Each row was made from one path, in order. Every step used is in the known rows, and no mark comes twice. Write each row's path.
In the rows, 128 means zero.
Known rows:
vedisa > vuru: [111  63 169 124  96 159 114 127 100 124 157 114 193 113 105  96 113 135
 183 154 120 129 137 125  82 110 154 112 147 104 103 130 104 161 138 122
 108 150 123]
loka > gogi > moso: [172 140  96  92 133 148 133  56 128 163 155 205 133  78 153 165 134 166
 151  88 145 112  97 145 125 102 125 142 141 104 106 154 112 127  92 132
 114 106 162]
vedisa > vuru > gato > furazu: [119  95 161 181 174 113 160 130 147 163 148  80 144 128 102  92 136 125
  76 145 112 136 122 151  79 169 152 106 127 157 122 124 130 152 138 137
 149 165  91]
loka > zalun > gogi > moso > furazu > gato > vuru > vedisa: [ 76 156 130 111 181  79 142 148 114 176 107  70 144 148  98 163 128 185
 136 140 123 166 113 146  69 148 123 128 132  88 155  94 133 127 110 162
 166 130  99]
vedisa > vuru > furazu: [147  58 225 146 169  98 130 138 120 172 139 104 151 137 100 129 125 131
 150 126 115 136 124 148  60 123 131 106 138 139  81  96  92 149 132 118
 121 158 133]
getok > gogi > loka > zalun: [137 166 105 170  84  83 108  74  66 124 155 180 179 108 128 155  93 124
 169 164  85 105 134 118 190 130 152 125 148  63 126 172  64 190 107 120
 113  91 191]
gogi > defo: [172 161  99 144 121 108 108 107 136 139 154 168 121 114 134  94 134  84
 199 134 128  92 134 126 127 122 133  93 125  93 168 155 134 121 170  98
 103  80 149]
gato > vuru > furazu > moso > gumu: [ 95 127 106 105 130 179 151 153 156  88 108 125  89 124 143 159 135 121
 133 116 143 157 145 115 126 136 109 166  95 163 174 120 150 109 100 153
 145 167 119]
gato > furazu: [122 134 150 166 158 143 153 122 149 138 157 137 113 141 131 114 144  94
  92 113 133 111 143 155 127 135 158 117 114 168  90 122 116 138 122 102
 161 122 120]
defo > gogi > loka > zalun: [142 162  99 144  66  80 124  77  49 119 154 167 178 114 138 133 118 121
 176 163 100 101 143 109 202 112 168 146 159  68 139 164  65 204 138 127
 100  97 190]
furazu > vuru > gato: [141  94 168 160 122  79 105 152 138 134  96  73 171 124 100 109 124 112
 126 147  72 131 107 166  96 168 120 102 110 133 158 148 133 117 192 149
 118 155  82]
midek > moso > furazu > vuru: [138  97 154 162 128 154 129 131 144 104 130 106 125 122 138 148 173  89
 114 148 134  93 150 115  80  84 101 137  95 111  95  89 148 106 119 117
 140 128  60]
furazu > gato > vuru > vedisa: [ 60 133 166 118 177  80 119 174 124 174  93  65 155 154  93 157 103 151
 142 134 112 168 130 162  73 166 141 110 123 120 168 108 149 110 151 160
 159 131 102]
vuru > furazu: [158  98 212 150 172  81 119 137 134 160 118 126 113 152 111 140 131 107
 125 106 114 126 117 165 110 137 127 104 124 167  86 102  91 128 139 105
 126 128 152]
vedisa > vuru > gato > furazu > moso > nerefoz: [114 128  78 141 154 136 152 125 112 155 126  76  56 124  99  86 140 128
  80 104 168 133  86  83 107 132 107 111 106 173 172 124 180 147  90 118
 130 161  93]
gato > furazu > moso: [139 121 116 141 154 167 188 124 128 134 155 125 100 116 146 132 135 116
  63  94 156 106 178 138  91 141 129 130  96 185 138 134 155 123 116 111
 152 146 100]
furazu > moso: [146 114 115 118 115 161 148 127 110 114 135 129 118 114 139 131 119 121
 100 101 147 108 169 131 109 137 119 124 105 167 153 148 144 118 135 112
 120 137 122]
zalun > loka > gogi > moso: [149 146  68 103 116 155 142  52 136 150 176 201 134  82 162 152 129 172
 176  88 138 117  99 144 122 104 127 163 140 107  56 152  89 154  84 148
 111 106 155]
gato > furazu > vuru > vedisa: [114 109 206 142 173  87 148 173 119 194 116 101 146 152 103 163 119 120
 170 101 116 158 150 156  50 121 137 112 105 118 130 104 120  80 135 138
 163 129  94]
vuru > gato > furazu: [126 125 153 184 177  99 152 128 157 156 134  94 117 140 111  99 140 109
  58 131 111 132 119 164 113 179 148 105 117 177 128 129 128 136 144 130
 153 146 106]
gumu > moso > midek: [ 77 145 120 104  94 165 127 117 163 134 105 138 108 137 167 195 155 127
 124 161 135 100 134  60 176  97 103 123 139 139 184 112 116  97 112 136
 111 118 133]
gumu > moso > gogi > getok: [188 144 143 112  84 158  89 143 131  66 115 190 154 113 179  68 118 165
 117 141 129 139 123  71 195 112 142 147 186  76  98 120 150 132 128  92
  76 105 175]
midek > moso > furazu > gato: [126 128  41 142 134  95 118 129 146 110 133  64  69 181 120 105 160  83
  11 183 149 111 124 100 136 136  99  98 100 137 143  89 201 110 133 125
 152 113  52]
defo > gogi: [157 111 149  89  83 126 135 129 144  95 126 160 149 127 110  98 160 126
 124 116 154 106 146 133 212 138 149 156 144 153  95 130  75 118 181 102
  76 138 222]
vuru > gato: [136 111 150 158 128  72  98 135 133 138  96  84 144 136  96  93 114 123
  94 149  87 142  93 157 133 195 130  90 130 155 169 151 120 133 181 142
 104 145 129]
buroz > moso: [159 132 123 116 112 149 107 128 142 135 116 135  79 106 149 139 128 109
 101 152 122  88 100 164 158  99 113 135 115 153  75 134  93 101  83 153
 148 135 152]
furazu > vuru: [136 100 175 135  92 143 111 149 128 104 128 129 176 119 128 139 133  86
 190 121  96 100 149 163 101  92 133 124  97 112  98 137 118 109 165 113
 135 125  83]
nerefoz > moso: [135 120 103  90 118 141 128 112  95 111 128 115  85 127 124 124 119 149
 143  91 177 134 148 143 166  98 111 130 139 180 136 150 127 114 160 122
 137 107 146]
gumu > moso: [119 137 150 125 131 130  97 101 121 126 145 136 113 140 141 171 134 136
 108 178 154  98 161 106 178 133 104 112 163 153 106 101  78 129 147 128
 113 108 151]
gogi > loka: [134 146 119 180  88 106  94 112 144 136 156 167 155 130 137 134  88 113
 159 156  84  94 125 107 152  85 135 107 140 103  92 155  82 185 155 129
  87 119 137]
midek > moso: [147 120 122 137 120 131 103  83 116 105 139 114 123 111 138 142 152 104
  68 142 162 104 160 114 136 135 145 119 146 173 143 114 123 133 146 150
 153 119 163]
vedisa > vuru > furazu > moso > gogi: [166 100 141 103 157 172 170 153 136 124 124 146 124 139 128 114 118 170
 102 103 151 155 129  78 107 126  88 153 162 121 125 116 146 120  98 110
 122 169 112]
loka > gogi: [135 139 140 115 114 156 149 111 107 130 144 212 153 121 145 136 113 116
 164  90 124 126 135 175 145 137 139 150 139 109  78 176 111 118 117 140
  97 108 171]
moso > gogi: [145 141 128 108 116 170 120 146 143  89 113 176 132 155 130  97 117 139
 131 120 130 151 103  89 183 125 114 145 171 105 112 133 122 120 117  96
 116 129 144]

Which path is each row?
[132 107 177 159 133 149 150 146 148 124 147 123 160 121 135 137 150  82
 153 111 107  98 158 168  80  96 142 130  91 130  83 124 129 114 144 111
 167 133  60]  gato > furazu > vuru
[185 203  77 127  90 105 138  99 105 116 173 177 145 127 134  88 149 115
 228 133 127  98 137 137 145 118 135 115 148  62 138 169  85 150 161 120
 115  84 175]  loka > zalun > gogi > defo
[164  97 159 133 165 124 163 133 118 150 129 114  99 125 133 150 126 126
  86  90 145 116 161 145  79 142 106 119 102 183 136 121 137 116 129 113
 127 150 121]  vuru > furazu > moso
[108 105 232 151 201 108 125 143 153 150 111 105 144 122 114 155 136 136
 130 117 108 122 123 184  81 150 134 130 129 162  90  97 104 154 138 122
 145 148 132]  gato > vuru > furazu
[165 144 123 133  52 154 120 126 113  73 149 215 181  91 189  57 103 139
 182  91 100 135 132 148 154 123 184 170 146  74  25 167 130 162 122 124
  59  93 188]  zalun > loka > gogi > getok
[ 64 128 207 126 178 104 116 165 121 173  93  92 162 132  98 166 103 162
 171 118 115 166 132 162  73 160 149 122 136 124 149 109 114 120 137 149
 143 131 138]  gato > vuru > vedisa
[117 149  71  93  80 183 107 146 162  84 107 148  60 125 156 143 133  95
 143 155 130 140 100 119 196 100 110 164 100 143 127 132 112  86  69 174
 152 146 149]  buroz > moso > gumu
[104 135  66 121 117 174 163 145 158  93 121 121  79 133 143 130 135 107
  99 120 145 161 142 102 140 150 115 153  89 170 193 137 161 101 103 158
 149 166 103]  vuru > gato > furazu > moso > gumu
[ 58 131 163 129 191  84 126 176 136 175  94  60 132 159  93 154 115 152
 124 143 119 167 123 146  68 160 126 115 118 115 160  90 157 106 130 149
 153 131  87]  moso > furazu > gato > vuru > vedisa
[123 173  39 107 116 140 116  68 121 153 141 162  57 107 125 113 141 149
 163  81 161 125  40  89 161  93 109 141 128 129  98 136 127 159  61 123
 107 109 148]  zalun > loka > gogi > moso > nerefoz
[151 137  97  78 129 176 141 136 126  91 115 157  95 148 130 103 116 173
 130  94 175 161 119  85 190 102  89 158 180 130 132 140 141 108 125 110
 130 126 139]  nerefoz > moso > gogi
[121 128  33 119 133  99 131 144 137 112 131  65  51 188 113  97 142 104
  45 156 157 127 118 112 148 119  82 103  97 142 142 107 202 100 139 110
 143 107  44]  nerefoz > moso > furazu > gato
[119 106 205 127 143  84 120 175 106 181 103 103 159 149 100 163 107 125
 196 105 107 159 143 151  64 119 131 107 111 106 140 112 113  77 149 139
 138 122 110]  furazu > vuru > vedisa
[180 124 112 111 135 132 100  67 179 144 144 191 132  74 114 172 134 179
 115 109 141 105  93 128 155 128 110 118 130 129 100 134  87 108  90  92
 119 116 197]  getok > gogi > moso
[203 119 155 104  47 129 101 144 131  63 117 184 179  90 159  42 140 137
 129 111 128 119 138 124 204 120 189 154 149 102  88 135 130 130 172  79
  48 112 231]  defo > gogi > getok
[ 65 130 153 130 197  84 128 161 133 173  96  51 127 151  98 164 126 152
  95 150 134 165 133 135  61 161 125 118 124 122 169  81 164 108 129 167
 166 134  91]  midek > moso > furazu > gato > vuru > vedisa
[133 183  88 149  94  99 116  77  47 122 154 171 160 128 152 149 102 138
 167 182 100 115 132  73 195 108 137 140 185  46 145 152  77 204 108 137
 119  93 150]  gumu > moso > gogi > loka > zalun
[ 89 134  87  79  85 172 149 124 145 126  95 123  88 128 155 163 143 135
 147 100 155 127 126  87 167  73 110 136 121 160 206 146 153  86 120 130
 127 118 130]  nerefoz > moso > midek
[ 50 135 114 140 157 146 118 153 169  96 114  68 140 134 118 124 143 127
  85 175 113 110 120 153 106 153 125 133 108 123 128 105 183 152 137 127
 154 136  49]  moso > furazu > gato > vuru
[120 150  72 118 118 144 121 124 103 128 115 109  49 130 112  99 133 112
 109  91 168 123  89  83 151 116 103 113 103 171 164 132 166 132  97  99
 114 129 123]  furazu > moso > nerefoz
[189 138 150 119  69 150 108 132 104  89 128 219 181  86 181  69 108 130
 157  92 105 133 132 151 157 121 181 149 145  73  76 171 155 131 129 108
  64  92 196]  loka > gogi > getok
[ 78 131 150 124 203  83 127 155 161 187  99  80 134 137  86 178 117 182
 109 137 127 164 110 140  71 164 112 119 118 108 149  88 149  95 106 144
 153 135 108]  getok > gogi > moso > furazu > gato > vuru > vedisa
[138  84 118 125 147  60 123 155 129 154 139  61 129 179  94 106 124 101
  91 155 108 133 119 147  89 141 121  83 111 135 127 106 165 125 164 129
 152 144  65]  vedisa > vuru > furazu > gato
[ 97 116  74 120 116 186 168 145 150  95 131 110  98 124 138 122 131 118
 111 131 146 165 145  96 117 141 117 154  97 158 188 132 163 111 100 163
 148 179  94]  vedisa > vuru > gato > furazu > moso > gumu
[129 169  98 165  77  84 105  75  37 128 154 159 174 116 143 140  99 106
 183 167  81 107 133 117 172 110 167 122 150  64 147 168  77 211 125 129
 119  84 155]  gogi > loka > zalun
[116 103 103 102 115 175 152 151 138  98 125 124  94 129 136 143 129 120
 143 121 147 164 145  97 116 123 108 154 100 151 169 120 143 107  96 153
 134 172 118]  vedisa > vuru > furazu > moso > gumu
[ 53 138 120 122 140 136 108 150 155  94 118  73 171 124 117 126 127 126
 113 161 102 112 132 175 114 160 147 129 117 134 140 130 169 153 168 142
 165 137  70]  furazu > gato > vuru
[157 139 109 111 129 168 122 116 140  89 122 153 121 138 138 116 141 143
  77 130 162 142 125  66 172 128 112 152 184 126 132 114 138 121 115 132
 143 135 152]  midek > moso > gogi
